Each row was made from one path, in order. Every step used is in the known rows, and no mark comes twice. Write each row's path.
In the rows, 128 means zero.
Known rows
lemor/nepuf/kisi: [186 140  97 102 135  99  99  85 178 121 100  88 156  95 114 143 144 110
 108 136  79]
lemor/tebabi/pesen/nepuf/fumol/kisi: [137 150 113 160 162 132 157  77 152 140  99 132 124  98  89 129 134 141
 139 150 123]
lemor/tebabi: [183 165 115 149 143 137 132 114 188 131 156 115 139 122 104 149 156 135
 115 157  90]
nepuf/pesen: [168 170  90 140 142 118 108 103 211 150 143 124 157 122  92 159 128 124
 117 108 101]
pesen/lemor: [149 148 110 157 172 128 125 119 212 149 151 114 133  92 117 140 137 117
 121 136  64]
fumol/nepuf/lemor: [167 129 104 170 167 124  96  70 186 135 104 152 161 103  84 154 113 139
 123 132  90]
fumol/nepuf/pesen: [166 152  93 143 168 133 107  85 189 141 109 143 168 112  72 149 111 139
 136 105 110]
kisi/nepuf/lemor: [155 149 111 160 163  91 102  64 194 126 114 123 161 107 101 185 125 115
 107 115 103]
pesen/tebabi: [163 160 114 134 152 134 129 115 206 150 168  91 143 122  93 142 152 137
 115 157  92]
kisi/fumol: [204 181  85 124 153 126 110  65 159 120 123 113 156 114  85 146 123 109
  92 107  98]
lemor/tebabi/pesen/nepuf/kisi: [144 159 130 145 117 130 132 109 177 142 116 123 132  80 104 148 147 128
 134 149 116]
pesen/nepuf/lemor/tebabi: [174 140 133 173 108 131 133 119 201 130 116 151 151 117 108 171 151 152
 132 160  87]
pesen/lemor/nepuf: [167 132 124 136 153 113 128 127 191 141 126 103 145  93 132 136 140 115
 136 134  59]
kisi/fumol/nepuf: [202 163  86 130 178 138 107  48 138 112  89 131 169 105  65 135 106 122
 112 104 108]
fumol/kisi: [174 156  83 120 185 110 133  69 188 141 130 120 151 125  75 132 148 113
 113 150  77]
kisi/fumol/nepuf/pesen/lemor/tebabi: [166 154 116 165 147 158 130 110 181 149 104 164 161 117  58 169 107 141
 147 114 125]
kisi/fumol/nepuf/pesen/lemor: [162 151  95 150 168 144 112  90 183 149  95 159 168 101  61 159  93 126
 137  88 114]
fumol/kisi/nepuf/pesen/tebabi: [136 161 108 110 174  99 146  82 216 159 127 113 170 148  46 177 146 127
 136 135 138]
fumol/nepuf/pesen/tebabi: [151 148 112 138 157 145 119 109 206 160 132 130 166 125  59 152 125 156
 145 130 126]
fumol/kisi/nepuf: [160 160  94 116 205  91 139  46 176 120 107 111 164 118  72 151 142 101
 119 132 102]
tebabi/pesen/lemor: [119 156 124 167 169 124 125 117 199 176 161 116 120  74 116 135 121 106
 134 124  90]
pesen/tebabi/lemor/nepuf/fumol/kisi: [134 118 117 100 177 116 146  75 178 160 112  89 131 124  99 116 139 127
 140 173 101]
pesen/lemor/nepuf/fumol: [159 124 111 154 165 118 116 107 173 128 104  95 129  79 138 132 120 127
 123 124  74]
tebabi/pesen/lemor/nepuf: [137 142 139 144 149 107 129 128 179 167 136 102 133  77 129 131 126 101
 151 120  85]
fumol/nepuf/lemor/tebabi/pesen: [139 141 136 190 146 133 114  91 171 163 126 161 144 102  79 161 116 142
 146 142 123]

Write each row's path
[159 151 131 170 145 106 120  88 190 127 123 132 155 123  98 195 145 134
 117 141 114]
kisi/nepuf/lemor/tebabi
[121 149 102 134 195  95 144  87 221 158 112 136 164 117  68 176 131 107
 143 116 108]
fumol/kisi/nepuf/pesen/lemor
[138 125 133  85 133 114 120 102 203 161 131  80 139 107 113 136 150 114
 134 176  95]
pesen/tebabi/lemor/nepuf/kisi
[129 161 144 181 141 100 124  86 178 155 133 132 143 106  97 188 128 120
 128 127 138]
kisi/nepuf/lemor/tebabi/pesen
[115 136 129 128 166 148 129 104 217 181 140 135 152 124  72 141 116 142
 162 145 127]
fumol/nepuf/pesen/tebabi/lemor
[171 148  94 154 160 135 117  78 164 104  92 110 136  82 124 126 121 143
 111 119  91]
pesen/nepuf/fumol
[137 153 103 157 151 125 117 131 233 167 151 133 144 106 103 161 127 123
 132 115  86]
nepuf/pesen/lemor
[149 123  98 105 189 106 133  51 158 143  90 107 134 111 112 113 124 108
 131 147  89]
tebabi/lemor/nepuf/fumol/kisi
[166 135  87 129 178 132  95  58 176 119  92 123 156  83  79 137 123 125
 111 135  96]
fumol/nepuf/kisi
[105 159 135 118 162 113 138  97 222 171 148 107 151 128  91 171 131 120
 146 130 140]
kisi/nepuf/pesen/tebabi/lemor
[185 156 104 117 124 100 113 113 190 141 116 112 170 123 106 155 132 121
 131 104  94]
lemor/nepuf/pesen
[164 139 126 104 151 107 126  93 176 144 128  99 144 106 133 122 136 102
 138 141  74]
tebabi/lemor/nepuf
[147 135 146 101 140 121 141 118 194 163 148  83 140 120 121 127 149 121
 147 167  90]
pesen/tebabi/lemor/nepuf
[141 138 127 175 158 155 136 136 209 161 127 160 147 110  79 161 126 153
 160 137 106]
fumol/nepuf/pesen/lemor/tebabi
[153 148 131 169 153 145 145 141 208 149 160 121 127 106 115 150 153 133
 130 163  74]
pesen/lemor/tebabi
[155 159  92 150 199 110 106  46 156 103  98  92 142  89 113 151 114 123
  97 100 117]
kisi/nepuf/fumol
[149 165  88 116 187  87 133  58 198 139 105 130 174 132  59 175 133 109
 129 107 124]
fumol/kisi/nepuf/pesen
[153 174 101 132 164  99 114  80 196 132 119 117 167 116  90 177 124 115
 121  91 125]
kisi/nepuf/pesen
[139 148 128 171 125 108 114  97 189 157 116 143 142  84 111 156 119 124
 137 120 102]
tebabi/pesen/nepuf/lemor
[128 148 132 120 158 136 137 109 214 171 175  98 128 120 108 130 145 124
 130 171  96]
pesen/tebabi/lemor
[134 148  93 145 180 116 136  58 153 141  90 125 128  82  92 116 117 125
 132 124 115]
tebabi/pesen/nepuf/fumol/kisi
[150 141  99 142 189  78 122  43 195 133 100 135 166 124  71 181 135 110
 113 134 102]
fumol/kisi/nepuf/lemor
[179 145 101  81 134 105 103  56 157 132  84 101 156  98 105 141 121  84
 111 126  99]
tebabi/lemor/nepuf/kisi/fumol
[195 172  71 110 143 120  90  51 170 118 104 109 155  99  78 157 123 101
  79 114 104]
nepuf/kisi/fumol
[102 150 123 102 183 103 156  77 223 177 136 117 158 146  60 165 138 114
 153 150 140]
fumol/kisi/nepuf/pesen/tebabi/lemor
[154 145 122 107 132 104 120 104 200 163 124 119 155 122 120 144 125 107
 149 117  97]
tebabi/lemor/nepuf/pesen
[151 175 130 161 142 133 133 112 174 160 166 117 127 108 103 143 141 123
 126 140 113]
lemor/tebabi/pesen
[163 146  67 137 199 119 119  48 172 128 109 115 136 112  85 127 127 126
  98 136  91]
nepuf/fumol/kisi
[125 125 110 145 187 104 135  84 161 166 100 108 123  80 108 123 115 108
 142 126  96]
tebabi/pesen/lemor/nepuf/fumol/kisi
[129 157 136 166 153 123 144 131 218 149 137 133 150 114  97 191 139 131
 146 121 118]
kisi/nepuf/pesen/lemor/tebabi
[143 154 117 116 154 150 124  79 186 171 118 139 162 129  51 150 101 133
 149 121 145]
kisi/fumol/nepuf/pesen/tebabi/lemor
[138 126 130 118 155 126 127  96 174 152 127  76 124 109 131 121 132 134
 135 155 105]
pesen/tebabi/lemor/nepuf/fumol
[176 164  99 125 146 148 114  84 177 149 109 133 175 133  36 159 110 144
 129 109 145]
kisi/fumol/nepuf/pesen/tebabi
